Every row comes from one small tree of marks. Brackets hold a mark, then the marks that hang from it, in the order of their numbers. Every link used is in the known rows. Which tree was each row made from?
Known rows:
{Z_551 {Z_448 Z_130} Z_593}: [-0.185 -3.819 -2.099 -0.319 -1.967  1.920  0.131  1.036 -1.785 -1.771
 -2.496  0.656 -1.953 -2.599 -2.643 -0.903 -0.261  1.966  2.119 -4.873]
{Z_818 {Z_8 Z_448 {Z_593 Z_130 {Z_551 Z_691}}}}: [ 0.334 -1.464  1.223  3.192 -0.978 -0.915 -2.100 -1.653  0.240  0.535
  0.064 -0.730 -0.142 -0.299  2.642 -0.075 -1.205 -4.175 -0.445  0.818]
{Z_473 {Z_593 Z_8}}: [-2.720 -1.684 -0.813 -0.717  0.701  2.455 -0.427  1.449 -1.866  0.754
  1.297  1.894 -1.076  0.435 -1.141  1.301 -0.078 -1.799  1.058 -1.821]
{Z_551 {Z_448 {Z_8 Z_593}} Z_691}: [ 1.290 -2.082 -0.057 -0.197 -0.917 -0.116  0.603 -2.612  0.677 -1.734
  0.629  0.991  2.351 -3.138 -2.457 -2.299  2.187 -0.054  1.180 -3.044]
{Z_8 Z_448}: [-0.414 -1.407 -0.528  0.412 -3.305  1.583 -0.965  0.515  1.490 -0.650
 -1.257  0.931 -1.583 -2.721  1.355  1.283  0.301 -1.352 -1.748  0.024]
{Z_551 Z_448}: [-0.380 -2.867 -1.043  0.455 -1.362  2.659 -0.719 -1.337  0.407 -0.563
 -1.090  0.739  0.393 -1.033 -1.649 -0.895  0.672  0.156  1.521 -3.847]
{Z_551 {Z_448 {Z_8 Z_593} Z_130} Z_691}: [ 1.010 -2.142 -0.122  0.675 -1.368  0.035  1.511 -2.538  0.197 -1.713
  1.042  0.605  0.948 -4.184 -3.305 -1.181  2.616  0.744  1.956 -3.477]
{Z_448 {Z_8 Z_818} Z_130 {Z_551 {Z_593 Z_473} Z_691}}: [ 1.816 -1.041 -2.082 -2.777 -0.463 -0.971  0.552  3.312 -2.507 -2.508
  0.771 -1.398 -0.999 -6.051  0.514 -0.372  0.734  2.885 -1.345 -0.831]
{Z_8 Z_818}: [ 0.481 -1.733 -1.326  0.526 -0.721  1.950  0.475  1.925  1.565 -0.232
  0.668  0.604 -1.656 -0.009  1.343  0.294 -0.032  1.239 -0.738 -0.015]
{Z_8 Z_448 Z_593}: [ 0.500 -1.169  0.684  2.261 -3.104  1.794  0.465 -0.156  1.911 -1.180
  0.461  1.532 -0.589 -2.823  1.367  1.319  0.972 -4.190 -1.560  0.445]
{Z_130 {Z_448 {Z_8 Z_593 Z_818} {Z_551 Z_691}}}: [ 3.732  1.919 -1.593  0.339  1.062 -0.490 -0.016  0.804  0.701 -1.627
  1.568  1.474  1.086 -3.749 -0.147 -1.055  1.241  0.427 -2.144 -0.438]
{Z_130 {Z_448 {Z_8 Z_593}}}: [ 2.647  3.114 -0.651  0.038  1.406  0.975 -0.606  0.098  0.960  0.349
  1.899  3.083  0.167 -2.926 -1.208  0.401  0.685  0.054 -0.088 -1.582]
{Z_551 Z_593}: [-0.024 -2.629 -2.483 -1.502 -1.552  1.552 -1.364  3.218 -1.487 -0.481
 -1.458  1.497 -1.765 -2.055  0.033 -1.117 -0.869  0.768 -0.139 -2.692]
{Z_818 {Z_8 Z_448 {Z_593 Z_551}}}: [ 0.664 -1.343  1.102  3.860 -1.638 -0.225 -1.669 -0.826  1.945  1.961
  0.347 -0.505 -1.491 -1.366  2.782  1.658 -0.516 -4.309 -1.240  1.670]
{Z_593 {Z_8 Z_448 Z_818} Z_130 {Z_551 Z_691}}: [-3.138 -0.532  1.815  0.729 -0.920 -0.135 -0.347  0.571 -0.673 -1.585
 -0.450  0.453 -2.506  3.344  1.274 -1.709  0.102 -0.713 -0.203  1.241]
{Z_593 {Z_8 Z_818} Z_130 Z_473 {Z_551 Z_448 Z_691}}: [-4.433 -0.667  1.947 -1.206  2.256  1.007 -1.125 -0.719 -3.764 -1.504
  2.020 -0.326 -0.084  4.491 -0.115 -2.536 -0.051 -1.141  2.382 -1.595]
{Z_130 {Z_448 {Z_8 Z_818} Z_551}}: [ 3.326  2.607 -1.919 -0.505  1.262  0.587 -0.790  1.511  0.836 -0.699
  0.156  1.248  0.020 -3.220  0.142  0.010  0.344  2.130 -1.707 -0.662]
{Z_473 {Z_593 {Z_8 Z_448 Z_818} {Z_551 Z_691}}}: [-3.634 -2.506  0.640  0.026  0.333 -0.282 -0.049  1.654 -0.575  0.430
  0.458  0.352 -2.159  1.789  0.570  1.003 -0.436 -2.862  0.165  1.575]
{Z_551 {Z_593 {Z_8 Z_448} Z_130 Z_473} Z_691}: [-2.459 -0.976 -0.880 -3.612 -1.265 -0.124 -1.708  2.505 -5.187 -3.808
  0.065  1.295 -1.198 -0.917  0.475 -2.371 -0.718 -0.492 -1.596 -1.874]
{Z_551 Z_448 Z_593}: [ 0.162 -3.761 -2.087 -1.153 -1.552  1.789 -0.694  1.001 -1.277 -1.708
 -2.912  1.007 -0.565 -1.478 -1.727 -2.027 -0.740  1.172  1.299 -4.386]
{Z_593 {Z_8 Z_818} Z_473 {Z_551 {Z_448 Z_130} Z_691}}: [-4.520 -1.592  1.091 -0.036  0.568  0.525  0.138  0.419 -2.039 -0.053
  3.071 -0.504 -2.630  1.404 -0.740 -0.330  1.979 -0.549  0.962 -0.720]

Write each row's tree:
[-1.623 -1.664 -1.530 -2.964 -1.976 -0.880 -0.048  3.940 -2.618 -3.184
  0.939  0.904 -2.831 -1.649  1.206 -1.198  0.234  0.342 -3.738  0.453] -> {Z_551 {Z_593 {Z_8 Z_448 Z_818} Z_473} Z_691}
[ 0.220  0.537  1.622  0.197  1.129 -0.127  1.600  0.602  0.263  0.621
  4.242 -0.301 -1.288 -2.773  0.284  1.487  1.366 -0.506  1.492  0.743] -> {Z_448 {Z_8 {Z_593 Z_473 {Z_551 Z_691}} Z_818} Z_130}
[-2.489 -0.496  1.990 -2.709  3.153  0.132 -2.383 -2.040 -3.070 -0.836
  1.085 -1.219  2.424  1.892  0.270 -2.273 -1.280 -0.992  4.000 -2.273] -> {Z_593 Z_130 Z_473 {Z_551 {Z_448 {Z_8 Z_818}} Z_691}}
[ 1.580 -2.324 -1.772  0.804 -2.500 -1.087 -2.792  0.509 -1.292 -1.364
 -2.485 -1.370 -0.502 -2.989  2.710 -0.826 -1.709 -0.847 -2.752 -0.269] -> {Z_818 {Z_8 {Z_448 {Z_551 {Z_593 Z_130} Z_691}}}}
[ 0.647 -1.076 -0.213 -0.037 -1.048  1.868  0.790 -1.796  0.679 -0.451
 -0.443  0.475 -0.465 -3.451 -2.922  0.471  1.562  2.449  2.684 -3.659] -> {Z_551 {Z_448 Z_8 Z_130}}
[ 2.884 -0.831 -1.948 -1.083 -1.070  0.432  1.389  3.488 -0.461 -1.681
 -1.027 -0.760 -2.179 -5.426  0.034  0.382  0.433  3.781 -0.587 -0.953] -> {Z_448 {Z_8 Z_818} Z_130 {Z_551 Z_593}}
[-1.214 -0.012 -1.312 -0.919  2.882  1.157 -0.590  1.317 -3.665 -1.982
  0.761  1.476  0.453  2.077 -0.764 -0.777 -1.449 -0.746  0.688 -1.766] -> {Z_473 {Z_593 {Z_8 Z_818} {Z_130 {Z_448 {Z_551 Z_691}}}}}
[ 0.775 -0.180  0.195  1.419  1.168  1.442 -2.243 -1.086 -1.875  0.800
  2.860 -0.212  0.952 -0.361  2.194  0.475 -1.476 -3.282  0.411 -1.250] -> {Z_818 {Z_8 {Z_593 Z_130 Z_473}}}
[-1.951 -2.426 -0.821  0.254 -0.982  0.709  1.159  1.963 -1.292 -1.588
  0.470  0.247 -2.010 -1.202  0.051  1.760  0.321 -1.387 -1.220  0.562] -> {Z_473 {Z_593 {Z_8 {Z_448 Z_130 {Z_551 Z_691}} Z_818}}}
[ 2.533 -0.984 -1.593 -1.193 -0.815 -0.662  0.114  1.186  0.854 -1.586
  0.227 -0.646  0.937 -4.251  1.024 -1.386  1.526  2.079 -2.085  0.088] -> {Z_448 {Z_8 Z_818} {Z_551 Z_691}}
[-0.052 -0.669  2.705  2.756 -0.551  1.196  0.879 -0.124  1.713 -1.533
 -0.067  0.165 -0.804  2.029  2.907  0.349 -1.221 -3.994  0.547  2.204] -> {Z_8 Z_448 {Z_593 Z_130 Z_551} Z_818}
[-3.858 -2.763  0.927 -0.350  2.701  0.832 -0.371 -0.470 -3.026 -0.666
 -0.035  0.198  0.267  4.662 -1.434 -1.447 -1.467 -1.808  3.894 -1.883] -> {Z_473 {Z_593 {Z_8 Z_818} Z_130 {Z_551 Z_448 Z_691}}}
[ 0.950  0.718 -3.199 -1.473  0.759  1.466 -3.094  2.844 -2.948 -1.018
 -0.274  1.438 -0.159 -3.288  0.320 -0.705 -0.839 -0.348 -1.767 -2.909] -> {Z_130 {Z_448 {Z_551 {Z_593 Z_473}}}}
[-1.354 -1.684  1.985  0.754  2.401  1.106 -0.046 -1.221 -1.787 -1.510
  2.613 -0.506  1.914  2.940  1.228 -1.879 -0.837 -3.782  2.677 -0.918] -> {Z_8 {Z_593 Z_130 Z_473 {Z_551 Z_448 Z_691}} Z_818}
[ 1.044 -0.072 -3.370  0.241 -0.181  0.580 -2.766  1.090 -1.234 -0.853
 -0.093  1.473  0.413 -3.366 -0.352 -1.522  0.750 -0.104 -2.086 -2.745] -> {Z_130 {Z_448 {Z_551 Z_691}}}
[-3.654 -3.438  0.310  0.036  1.580  0.445  0.111  0.354 -1.311  0.518
  0.593  0.322 -0.854  2.863 -1.359 -0.382 -0.201 -1.867  2.255 -0.878] -> {Z_473 {Z_593 {Z_8 Z_818} {Z_551 Z_448 Z_691}}}
[-4.486  0.552  2.416 -1.291  0.675  0.147 -1.320  0.815 -2.853 -1.564
  1.892 -0.263 -1.702  3.137  2.330 -0.789 -0.398 -2.410 -0.320  1.393] -> {Z_593 {Z_8 Z_448 Z_818} Z_130 Z_473 {Z_551 Z_691}}
[-0.518 -0.279  1.146  0.618 -1.794  1.952 -0.362 -0.033  0.126 -1.121
  2.244  0.999  0.068 -2.966  2.225  2.028  0.524 -5.505 -1.752  0.614] -> {Z_8 Z_448 {Z_593 Z_473}}
[-0.328 -0.147  1.943  2.151  0.200  0.323 -2.634 -1.382 -0.746  1.110
  1.325 -0.997 -0.027 -0.093  3.489  1.352 -1.920 -5.259 -0.031  0.984] -> {Z_818 {Z_8 Z_448 {Z_593 Z_130 Z_473 Z_551}}}
[ 0.532  1.165  2.200 -1.233  2.633  0.104  0.117 -0.175 -0.502 -0.358
  3.244  0.095  1.447  0.104  1.355 -0.638 -0.213 -1.468  1.839  0.433] -> {Z_448 {Z_8 {Z_593 Z_130 Z_473 {Z_551 Z_691}} Z_818}}
